Each row comes from the steps of one path. Every step used is in the known rows, and no mark comes twice. Write the path behind each row, first mark first.
Known rows
z v y k: 0.26, -2.07, 0.03, -0.48, -0.33, -0.09, -0.77, -1.90, -0.19, -3.59, -1.73, -1.31, 0.53, 1.63, 2.08, -0.73, 0.83, -1.52, 0.22, -1.81
n y f: -0.20, 0.07, -0.32, 1.09, -0.20, 0.16, -1.68, -1.50, 0.78, -0.72, 0.48, -0.43, -1.61, 1.53, 0.45, -0.48, -1.92, -2.02, 2.12, 0.90
z f g: -2.10, -2.36, 1.02, 1.22, 0.30, 1.20, -1.09, 1.94, -2.42, -0.25, 0.32, 1.22, 1.04, -2.41, 0.12, -2.28, 1.12, 1.00, -0.60, 0.58
v g f z: 1.25, -0.07, 2.52, -0.08, -0.02, 2.27, 0.59, -2.51, 1.12, -0.29, 2.22, -1.28, -1.83, 0.54, 1.04, -0.60, -0.29, 0.80, 0.11, -1.88
n y f z: 0.54, -0.69, 0.19, 2.40, -0.88, 1.14, -1.32, -2.65, 1.04, -0.45, 1.34, -0.61, -3.26, 2.37, 0.59, 0.86, -1.43, -2.83, 2.51, -1.02
g v y: 1.14, 0.97, 1.24, 3.19, 1.11, 0.50, -0.31, -0.87, 0.23, -0.78, 1.10, -0.50, -0.98, -0.21, 0.88, -0.67, 1.74, -1.30, 0.35, -2.89
z v: -0.63, -0.88, -0.88, -0.65, -1.72, -1.67, -1.32, -0.97, -0.71, 0.25, -1.63, -0.61, -0.10, 0.24, 0.16, 0.20, -0.61, -2.08, -0.84, -1.35
y f z v: 0.06, -2.49, -0.09, 2.06, -1.94, 1.00, -0.59, -3.37, -1.27, 0.59, 0.17, -1.26, -2.34, 1.68, 0.61, 1.33, -0.54, -5.33, 0.62, -2.54
g v y f: 1.07, 0.11, 1.46, 4.58, 1.46, 2.22, 0.10, -2.26, -0.55, -0.92, 2.08, -0.94, -1.76, 0.39, 1.17, -0.76, 1.26, -3.87, 1.54, -2.10
z f g v: -1.54, -1.58, 2.01, 3.13, 0.47, 0.25, -2.16, 1.96, -2.83, 0.90, 0.32, 1.08, 0.64, -4.38, -0.81, -3.11, 2.41, -0.23, -0.39, -2.44
y k: 0.24, -1.44, 0.70, -1.20, 0.39, 0.15, -0.23, 0.01, 0.00, -1.86, -1.27, -0.34, 1.04, -0.35, 0.08, -0.92, 0.94, 0.68, 0.93, -0.61
f g v z e: -0.28, 0.48, 0.94, 1.06, 0.64, 0.09, -0.31, 0.09, -0.88, 0.16, -1.55, 1.04, 1.76, -3.27, 0.29, -2.92, 4.51, -2.00, -1.40, -1.61
f z: 0.75, -0.82, 0.51, 1.21, -0.63, 0.96, 0.23, -1.15, 0.28, 0.37, 0.87, -0.15, -1.56, 0.87, 0.23, 1.28, 0.54, -0.67, 0.33, -1.89
f z v: 0.21, -1.65, -0.36, 0.63, -2.33, -0.67, -1.02, -2.17, -0.50, 0.71, -0.81, -0.82, -1.62, 0.96, 0.41, 1.41, -0.10, -2.76, -0.56, -3.31
y f: -0.03, -0.93, 0.19, 1.38, 0.37, 1.70, 0.41, -1.32, -0.81, -0.06, 0.98, -0.41, -0.75, 0.61, 0.30, -0.08, -0.43, -2.51, 1.17, 0.60
f g v y k: 0.16, -1.52, 2.12, 1.36, 2.48, 1.81, -1.62, -0.40, -0.51, -2.01, -0.38, 0.12, 0.06, -2.22, 1.40, -3.29, 4.32, -0.94, 1.21, -2.49
e z: 1.16, 2.44, -0.60, -0.28, 0.79, 0.19, 2.01, -0.35, 1.81, -0.67, 0.79, 0.62, 0.98, 0.59, -0.28, -0.12, 1.19, 1.34, -0.19, 1.07
n y f g v z: -1.26, 0.20, 0.42, 1.78, 1.15, 0.33, -3.19, -1.93, -0.45, -1.14, -0.43, 0.24, -0.99, -3.05, -0.68, -3.27, 1.16, -3.54, 0.98, -1.51
v z e: 0.44, 0.82, -0.23, -0.18, -0.51, -0.10, 1.79, -0.50, 0.28, -1.71, -1.36, 0.24, 2.19, 0.28, 0.80, -0.41, 1.54, -0.42, -1.57, 0.48
g f: 1.24, -0.08, 0.75, -0.91, 1.01, -0.20, 1.26, -1.40, -0.66, -0.83, 1.42, -0.28, -0.09, -1.69, 0.63, -0.35, -1.22, -0.34, -0.53, 1.05

Write each row's path
-0.64, -0.35, 1.27, 1.17, 1.08, 0.13, -2.22, 0.55, -1.10, 1.94, -0.22, 0.80, -0.49, -3.67, -0.53, -2.49, 2.95, -1.53, 0.17, -2.09 | f g v
-0.61, -0.93, 0.84, 0.25, -2.72, 0.77, -1.93, -2.14, 1.05, 0.84, -0.81, -1.61, -1.86, 2.30, 0.69, -0.21, 0.29, -0.99, -0.24, -4.22 | f z v g
-2.60, -1.91, 0.55, 0.77, 0.52, 1.20, -0.55, 1.00, -2.40, -2.52, -0.38, 1.11, 2.22, -3.43, -0.61, -2.78, 1.27, 1.08, -1.89, 0.27 | v z f g
2.30, -2.98, 1.19, -0.10, -0.02, 0.72, 0.77, -4.36, -0.52, -4.00, 0.48, -1.77, -1.14, 0.82, 2.86, 0.22, 0.12, -2.57, 0.08, -2.65 | g f z v y k
0.54, 1.63, -1.47, -0.87, -0.99, -1.49, 0.70, -1.22, 1.06, -0.42, -0.77, -0.02, 0.92, 0.78, -0.07, 0.02, 0.54, -0.83, -1.09, -0.34 | e z v
-1.37, -2.60, -0.20, 1.46, 0.57, 2.66, -1.25, -2.51, -1.66, -1.27, 0.30, -0.43, -1.44, 0.84, 2.64, -1.53, 0.97, -5.06, 0.54, 0.46 | z v y f g
1.43, -0.50, 1.90, 2.00, 1.48, 0.69, -0.51, -1.05, 0.23, -2.76, -0.14, -0.81, 0.13, -0.55, 1.07, -1.68, 2.74, -0.66, 1.26, -3.48 | g v y k
0.94, 2.25, 0.56, -2.26, -0.39, -0.24, 1.09, -2.62, 1.89, -0.96, 0.55, -1.13, 0.61, 0.52, 0.70, -1.85, -0.21, 0.66, -1.27, -0.27 | e z v g f
-0.72, -1.84, 1.15, 1.64, -2.37, 2.48, -1.51, -3.44, 0.22, 0.74, 0.13, -2.04, -2.61, 2.89, 0.92, -0.16, -0.09, -3.53, 0.85, -3.57 | y f z v g
1.25, -1.58, 1.02, 3.90, 0.69, 4.17, 1.37, -3.29, 0.10, -1.64, 2.93, -0.94, -2.88, 3.15, 2.31, 1.28, 0.48, -3.49, 1.71, -1.02 | v y f z
1.38, -1.71, 0.35, -0.22, -1.33, -0.85, 0.24, -3.43, -1.15, -0.07, 0.59, -1.10, -1.70, -0.64, 0.94, 1.04, -1.27, -3.03, -1.04, -2.28 | g f z v
-0.73, -2.88, 2.96, 3.36, 1.84, 1.89, -1.65, 1.00, -2.19, -2.90, 0.15, 0.38, 1.25, -2.86, 1.07, -3.98, 3.84, 0.36, 0.67, -2.92 | z f g v y k
-0.32, -0.44, 1.22, 2.40, 0.96, 1.79, 0.08, -1.33, -1.71, 0.15, -0.62, 0.61, 0.92, -2.76, 0.54, -2.95, 4.15, -4.61, -0.23, -0.85 | y f g v z e
-0.86, -0.22, 0.87, 2.38, 0.93, 0.37, -3.82, -0.86, -0.38, 1.08, 0.21, 0.39, -2.22, -2.05, -0.07, -2.89, 0.90, -3.65, 2.24, -1.10 | n y f g v
0.45, -0.34, 2.32, 3.13, 2.57, 2.11, 0.36, 0.74, -0.34, -3.53, 0.97, 0.96, 2.10, -2.39, 0.81, -4.10, 5.01, 1.71, 0.54, -1.88 | e z f g v y k
0.07, 1.25, 0.54, 1.29, 0.33, -0.95, -0.52, -1.09, -0.47, -0.99, -0.71, -0.29, 0.75, -3.04, -1.60, -1.18, 1.48, -1.15, -1.11, -3.39 | g v z
-1.41, -1.07, -0.11, 0.51, 0.74, 1.29, -2.71, -0.85, 0.00, -0.11, 0.18, 0.57, -1.76, -0.14, 0.81, -2.12, -0.39, -2.38, 2.07, 1.91 | n y f g
-0.98, 0.06, 0.43, 1.02, 1.08, 1.47, 0.97, 1.65, -0.57, -0.86, 1.11, 1.82, 2.00, -1.84, -0.25, -2.49, 2.25, 2.31, -0.76, 1.60 | e z f g
2.09, 0.30, 2.71, 0.27, -0.71, 2.24, 1.83, -2.01, 1.46, 0.18, 1.52, -0.91, -0.82, 1.82, 2.47, -0.63, 1.16, 0.25, -0.17, -0.99 | v g f z e
-0.35, 0.86, 1.43, 2.91, 1.25, 0.43, -0.15, 1.64, -1.00, 0.34, 1.12, 1.66, 1.58, -3.71, -1.10, -3.20, 3.55, 1.09, -0.58, -1.42 | e z f g v
-0.12, -0.06, 1.45, 2.57, 2.12, 1.68, -1.37, -0.40, -0.57, -0.17, 0.94, 0.49, -0.98, -1.85, 1.27, -2.46, 3.25, -1.63, 0.31, -1.87 | f g v y
1.95, -0.90, 1.19, 0.36, 0.40, 0.81, 1.49, -2.52, -0.42, -0.32, 2.25, -0.47, -1.61, -0.88, 0.76, 0.86, -0.73, -0.99, -0.18, -0.85 | g f z
2.79, -0.32, 2.21, 6.23, 0.18, 3.29, 1.56, -2.95, 0.06, 0.08, 2.29, -0.76, -2.27, 2.50, 2.84, 0.52, 3.31, -5.20, 1.63, -3.22 | g v y f z e
